Each row was made from one small tree. The marks that hang from a mark follow it in brackets, in the order of their numbers. Every link used is in the known rows. Write each row's tree.
Known rows
z_814(z_75 z_240): [-0.81 0.06 -0.38 0.21 -0.39 -0.70 1.91 -0.10 -0.36 -0.12 1.12 0.12 1.09 0.37 1.51 -1.78 -2.31 -2.32 0.17 -0.06 0.84 -0.89 -0.28]
z_91(z_518(z_793)): [0.01 -1.17 -0.11 -0.10 0.35 -0.42 -0.24 -2.90 -0.55 0.54 -2.15 0.73 -0.15 0.40 -1.49 -0.33 1.46 0.57 -0.57 -1.01 -0.11 -0.82 -1.97]
z_666(z_405(z_979(z_91))): [0.29 -0.27 -0.07 -2.34 -0.37 -0.01 0.21 2.11 -0.12 0.25 -0.43 -1.04 -1.00 1.13 1.81 -0.32 -0.21 -0.82 1.42 1.19 -0.28 2.61 2.39]
z_518(z_793 z_814(z_75)): [-1.17 0.06 -0.71 -1.09 -1.21 -1.05 1.37 -1.49 0.50 0.54 0.71 -0.05 -0.55 0.82 -2.19 -1.21 0.36 -2.66 -0.56 0.17 -0.95 0.46 -1.50]
z_666(z_405): [0.35 -0.71 0.00 -0.54 0.74 0.13 0.51 0.67 -0.01 0.70 -1.10 -0.53 0.27 0.53 -0.36 -1.07 -0.58 -0.96 0.63 0.21 0.55 0.82 0.53]
z_370(z_666(z_405(z_979(z_91)))): [-2.92 0.18 -0.15 -2.86 -1.09 0.27 -0.09 1.48 0.14 -1.29 -1.16 -1.23 -0.88 1.12 2.24 -1.00 0.19 0.15 1.07 0.36 -0.08 2.63 0.73]
z_370(z_666(z_405(z_979(z_91(z_240))))): [-3.93 -1.13 -0.05 -2.89 -1.56 -0.06 0.02 0.15 -0.13 -0.89 -1.40 -0.44 -0.38 1.65 1.35 -2.04 -0.17 -0.92 1.13 0.59 -0.29 3.33 0.24]
z_666(z_370): [-1.20 -1.79 0.49 -0.20 0.58 0.59 0.14 -2.21 -1.16 0.75 2.21 0.03 0.14 -0.27 -0.68 0.24 0.19 -0.43 0.62 1.05 -0.37 -0.81 1.01]
z_240(z_91(z_518)): [0.16 -0.46 -0.53 0.68 0.78 0.38 -0.08 -0.81 -1.30 0.12 -1.78 0.43 0.64 0.50 -1.14 -0.06 -0.04 1.54 -0.18 0.63 -0.52 -0.22 -1.44]
z_75(z_91(z_240 z_518) z_793): [-3.04 -1.72 0.03 0.47 0.42 0.35 -0.25 -1.90 -0.74 1.15 -1.17 0.51 -0.69 0.94 -0.31 -1.28 1.46 -1.34 0.53 -0.34 -1.96 0.26 -1.27]
z_240(z_793): [-0.51 -0.04 0.60 -0.38 0.85 0.34 -0.18 0.33 0.19 0.37 -0.08 -0.21 -0.51 0.73 -1.99 0.20 0.10 1.09 0.67 0.37 -1.74 0.12 -0.90]
z_405(z_979(z_91(z_240 z_518))): [-1.11 -1.11 -0.04 -2.17 -0.71 -0.80 -0.59 -2.51 -1.22 0.07 -0.67 0.66 -0.63 0.82 1.77 -0.47 0.20 0.31 0.34 1.11 -0.23 1.85 0.59]
z_405(z_979(z_91)): [-0.02 0.36 -0.12 -1.90 -1.03 -0.11 -0.33 1.30 -0.06 -0.69 0.65 -0.45 -1.26 0.61 2.02 0.70 0.21 0.11 0.70 1.05 -0.65 1.65 2.00]
z_240(z_91(z_518) z_793): [0.02 -0.66 0.08 0.27 1.45 0.67 -0.27 -0.36 -1.15 0.54 -1.89 0.19 0.18 1.10 -2.93 0.04 -0.09 2.57 0.30 0.90 -2.20 -0.35 -2.37]
z_979(z_91(z_518)): [0.06 -0.49 0.17 -0.46 0.29 -0.13 -0.37 -1.35 -0.99 -0.49 -1.20 0.42 -0.41 0.42 1.74 0.27 0.84 1.56 0.79 0.09 -0.83 -1.03 0.92]
z_370(z_666): [-2.74 0.39 -0.10 -0.59 -0.74 0.23 -0.21 -0.51 0.12 -1.60 -0.63 -0.12 0.05 0.06 0.47 -0.96 0.31 1.08 -0.11 -0.88 0.23 0.01 -1.76]
z_75(z_91): [-1.59 -0.27 -0.18 0.28 -0.17 0.75 0.32 1.00 -0.40 0.42 0.22 -0.14 0.01 0.04 -0.37 0.26 0.78 -0.52 0.48 -0.31 -0.74 0.56 -0.17]
z_979(z_91(z_240(z_793) z_518)): [-1.57 -1.80 0.84 -0.90 0.69 -0.12 -0.29 -2.49 -1.10 0.11 -1.25 1.05 -0.34 1.68 -1.20 -0.68 0.36 1.70 1.39 0.82 -2.70 -0.12 -0.70]
z_518(z_793 z_814(z_75 z_240)): [-1.65 0.53 -0.72 -0.95 -0.85 -1.48 2.42 -1.87 0.94 0.69 2.65 0.76 0.78 1.27 -2.04 -2.14 -0.78 -3.16 0.03 -0.42 -0.09 0.06 -1.34]
z_666(z_405(z_979(z_91(z_240)))): [-1.07 -1.37 0.08 -2.46 -0.80 -0.27 0.36 0.84 -0.26 0.57 -0.74 -0.28 -0.48 1.76 0.83 -1.25 -0.60 -1.86 1.35 1.40 -0.29 3.27 1.89]
z_979(z_91(z_240 z_518(z_814(z_75)))): [-2.04 -0.84 -0.46 -1.37 -0.80 -1.32 1.22 -3.89 -0.99 0.00 0.33 0.73 0.07 1.10 0.74 -1.83 -0.18 -1.52 0.50 1.28 -0.94 0.71 -0.12]
z_405(z_979(z_91(z_518))): [0.02 -0.09 -0.17 -2.03 -0.21 -0.32 -0.76 -1.27 -0.86 -0.44 -0.49 -0.20 -1.09 0.33 2.50 0.73 0.63 1.48 0.42 0.86 -0.06 1.22 1.03]
z_91(z_240 z_518(z_793 z_814(z_75))): [-2.19 -1.55 -0.65 -1.32 -0.64 -1.64 1.24 -5.46 -0.50 0.94 -0.63 1.02 0.19 1.16 -2.44 -2.45 0.31 -2.51 -0.83 0.03 -0.40 0.88 -3.13]

Write each row's tree
[-1.12 -0.01 -0.16 0.77 -0.15 -0.42 1.41 1.00 0.38 0.06 1.27 -0.32 -0.30 1.01 1.77 -2.05 -1.42 -3.26 0.62 0.03 -0.91 -1.76 0.17] : z_814(z_75(z_793) z_240)
[-3.27 -1.48 0.18 0.72 -0.47 0.68 0.07 0.64 0.17 1.12 0.16 0.31 -0.86 1.21 -0.71 -1.14 1.14 -2.59 0.96 0.01 -2.54 0.57 -0.54] : z_75(z_91(z_240) z_793)
[-3.70 -1.93 -0.21 1.17 -0.89 0.31 1.03 0.83 -0.54 0.58 -0.65 -0.57 -0.88 1.16 0.46 -2.00 0.03 -4.22 0.69 0.56 -2.57 0.01 -0.79] : z_814(z_75(z_91(z_240) z_793))
[-2.17 -0.74 -0.12 -1.47 0.42 -1.02 1.07 -5.04 -0.76 1.27 0.12 0.42 -0.24 1.08 -2.18 -2.09 -0.64 -0.77 -0.20 1.20 -1.16 1.27 -2.90] : z_91(z_240(z_793) z_518(z_814(z_75)))
[-2.43 -1.31 -0.74 0.33 0.06 -0.45 2.17 -1.66 -1.23 0.55 -0.54 0.64 1.10 0.86 -0.71 -1.93 -0.09 -2.32 0.01 -1.28 -0.26 -1.21 -2.53] : z_814(z_75(z_91(z_518(z_793))) z_240)
[-1.00 0.74 -0.79 -0.49 -0.43 -0.48 1.70 0.06 1.19 1.15 2.83 1.64 1.45 2.03 -5.05 -1.40 0.04 -1.22 0.63 -0.24 -1.19 0.87 -1.86] : z_518(z_793 z_814(z_240(z_91)))
[-2.84 0.28 -0.70 -1.14 0.34 -0.60 1.53 -3.68 0.31 1.38 2.54 1.79 0.99 1.05 -2.97 -1.57 1.44 -0.76 0.48 -1.63 -0.21 0.69 -2.29] : z_75(z_91(z_518(z_793 z_814(z_240))))
[-1.52 -0.30 -0.32 -1.56 0.28 -1.07 0.21 -5.69 -0.27 0.83 0.97 1.36 0.52 0.51 -1.40 -1.46 0.37 -0.09 -0.35 0.24 0.62 1.72 -1.78] : z_91(z_240 z_518(z_814))
[-0.68 -0.06 -0.23 -1.65 -0.23 -1.02 0.15 -3.22 0.37 0.33 0.44 1.12 -0.56 1.35 -2.01 -0.44 2.27 0.66 0.51 -0.24 -1.71 0.23 -0.30] : z_979(z_91(z_518(z_793 z_814)))
[-0.05 -1.18 -0.54 0.44 0.43 0.13 0.09 -0.92 -1.04 0.53 -2.82 0.95 0.49 1.08 -3.18 -0.33 1.03 0.85 -0.47 -0.10 -1.29 -0.59 -2.46] : z_240(z_91(z_518(z_793)))
[-0.52 0.47 -0.56 -3.27 -0.82 -1.13 -0.22 -3.07 0.32 0.52 0.80 0.65 -1.45 1.20 -0.70 0.19 2.17 0.43 0.21 0.50 -0.97 2.20 -0.16] : z_405(z_979(z_91(z_518(z_793 z_814))))
[-1.64 -1.04 -0.34 -1.56 -0.18 -1.27 0.25 -5.73 0.07 1.02 0.16 1.80 0.34 1.18 -3.66 -1.61 1.44 -0.69 -0.47 -0.53 -0.42 1.51 -2.81] : z_91(z_240 z_518(z_793 z_814))
[-2.53 0.14 -0.39 -2.59 -0.58 0.16 -0.06 -0.10 0.18 -0.35 -1.07 -1.34 -0.43 0.47 1.36 -1.40 -0.28 -0.20 0.00 -0.08 1.24 3.06 -0.87] : z_370(z_666(z_405(z_979)))
[-3.47 -2.31 -0.35 0.92 -0.16 0.07 0.68 -1.75 -1.55 0.57 -2.00 -0.18 -0.81 0.88 0.90 -1.93 0.31 -3.03 0.20 0.30 -1.77 -0.29 -1.60] : z_814(z_75(z_91(z_240 z_518) z_793))
[-1.14 0.42 -0.48 -1.53 0.58 -1.45 1.13 -4.67 0.69 1.09 2.23 1.96 0.96 1.13 -2.59 -1.55 0.75 -0.36 -0.02 -1.36 0.62 0.00 -2.00] : z_91(z_518(z_793 z_814(z_240)))
[-1.49 -1.20 0.54 -2.56 0.08 -0.31 -0.67 -2.44 -0.97 0.25 -0.70 0.44 -1.08 1.56 -0.06 -0.41 0.26 1.43 0.94 1.42 -1.89 1.96 -0.46] : z_405(z_979(z_91(z_240(z_793) z_518)))
[-2.18 -3.38 0.58 -2.79 -0.17 0.28 0.37 -1.42 -1.58 1.36 1.42 -0.29 -0.34 1.45 0.23 -1.22 -0.40 -2.35 2.03 2.55 -0.77 2.60 2.92] : z_666(z_370 z_405(z_979(z_91(z_240))))
[-1.68 1.20 -0.16 -1.29 0.26 -0.84 2.16 -1.38 0.68 0.92 3.69 -0.01 0.41 1.17 -1.82 -1.81 -1.73 -1.44 0.86 0.65 -0.98 0.65 -1.45] : z_518(z_814(z_75 z_240(z_793)))
[-1.25 -1.81 0.27 -0.44 0.06 -0.51 -0.05 -2.72 -1.07 -0.41 -1.17 1.30 0.29 1.02 0.72 -0.87 0.43 0.55 0.80 0.41 -0.85 -0.19 0.24] : z_979(z_91(z_240 z_518))
[-1.70 -1.27 -0.05 -1.68 -0.70 -1.26 0.35 -4.32 0.01 0.52 0.05 2.04 -0.08 1.94 -2.76 -1.40 1.93 -0.38 0.61 -0.15 -1.88 0.81 -0.87] : z_979(z_91(z_240 z_518(z_793 z_814)))
[-1.15 0.98 -0.39 -1.27 -0.34 -1.15 1.48 -2.14 1.61 0.90 3.47 1.61 0.96 1.31 -3.22 -1.55 0.34 -1.59 0.43 -1.09 -0.23 0.68 -1.13] : z_518(z_793 z_814(z_240))
[-1.06 1.31 0.09 -1.67 1.60 -0.83 0.81 -4.00 0.55 1.32 2.98 1.24 0.73 1.05 -2.46 -1.21 -0.33 1.43 0.73 -0.22 -0.23 0.58 -1.65] : z_91(z_518(z_814(z_240(z_793))))
[-3.25 -2.98 -0.55 0.29 -0.59 -0.38 1.17 -3.02 -1.92 0.90 -2.85 0.74 0.33 0.88 -1.67 -2.06 0.55 -2.75 -0.34 -0.46 -1.28 0.02 -3.21] : z_814(z_75(z_91(z_240 z_518(z_793))))
[-1.04 -1.19 -0.91 0.81 0.14 -0.56 1.99 -0.92 -1.27 0.16 -1.63 1.03 1.57 1.48 -1.81 -1.98 -1.28 -1.51 -0.20 -0.08 -0.61 -1.73 -2.80] : z_814(z_75 z_240(z_91(z_518(z_793))))
[-3.57 -1.34 -0.78 -0.75 -1.67 -0.62 1.94 -1.92 -0.16 1.32 0.77 0.56 0.10 1.46 -3.24 -2.14 0.77 -4.13 -0.02 0.00 -1.71 1.88 -2.44] : z_518(z_793 z_814(z_75(z_91(z_240))))
[-1.42 0.03 0.27 -0.14 0.52 -0.33 1.74 0.25 -0.27 0.27 1.04 -0.23 0.65 1.04 -0.50 -1.55 -2.21 -1.19 0.72 0.40 -0.93 -0.98 -1.35] : z_814(z_75 z_240(z_793))
[-4.05 -0.64 -0.51 -0.18 -1.04 -0.20 1.44 -0.59 0.44 1.26 1.71 -0.31 -1.20 1.33 -0.90 -2.19 0.63 -4.55 0.68 0.72 -2.40 1.52 -0.88] : z_518(z_814(z_75(z_91(z_240) z_793)))
[-1.08 -1.95 0.15 -2.39 0.74 0.51 0.20 -1.41 -1.31 1.53 1.52 -1.27 -0.36 0.21 0.16 -0.41 -0.46 -1.57 0.80 1.90 0.79 2.23 1.83] : z_666(z_370 z_405(z_979))
[-1.43 -1.58 0.66 -0.79 1.27 -0.19 -0.39 -3.45 -1.02 0.66 -1.60 0.86 0.20 0.91 -2.17 -1.11 0.03 1.26 0.32 0.33 -1.13 0.46 -2.35] : z_91(z_240(z_793) z_518)
[-1.11 -0.49 -0.60 -1.50 -0.85 -1.33 1.04 -3.03 -0.38 -0.13 -0.42 0.36 -0.80 1.36 -0.51 -1.03 1.25 -1.00 0.13 0.17 -1.69 -0.29 -0.48] : z_979(z_91(z_518(z_793 z_814(z_75))))
[-1.52 -1.94 -0.07 -2.17 -1.06 -0.89 -0.43 -2.83 -0.93 0.18 -1.67 1.24 -0.79 1.59 -0.48 -0.67 1.35 -0.16 0.23 0.33 -1.21 1.56 -0.72] : z_405(z_979(z_91(z_240 z_518(z_793))))
[-1.06 -2.50 0.32 -2.84 1.01 0.22 -0.06 -2.82 -2.20 1.04 0.52 -0.74 -0.74 0.56 1.77 -0.27 0.33 0.05 1.51 2.10 0.05 1.22 2.70] : z_666(z_370 z_405(z_979(z_91(z_518))))
[-1.13 0.31 -0.60 -0.61 0.34 -1.06 0.55 -3.16 0.19 0.39 0.62 -0.68 -1.54 0.47 0.89 -1.25 0.45 -1.73 -0.36 0.70 -0.91 -0.18 -0.89] : z_91(z_518(z_814(z_75(z_793))))
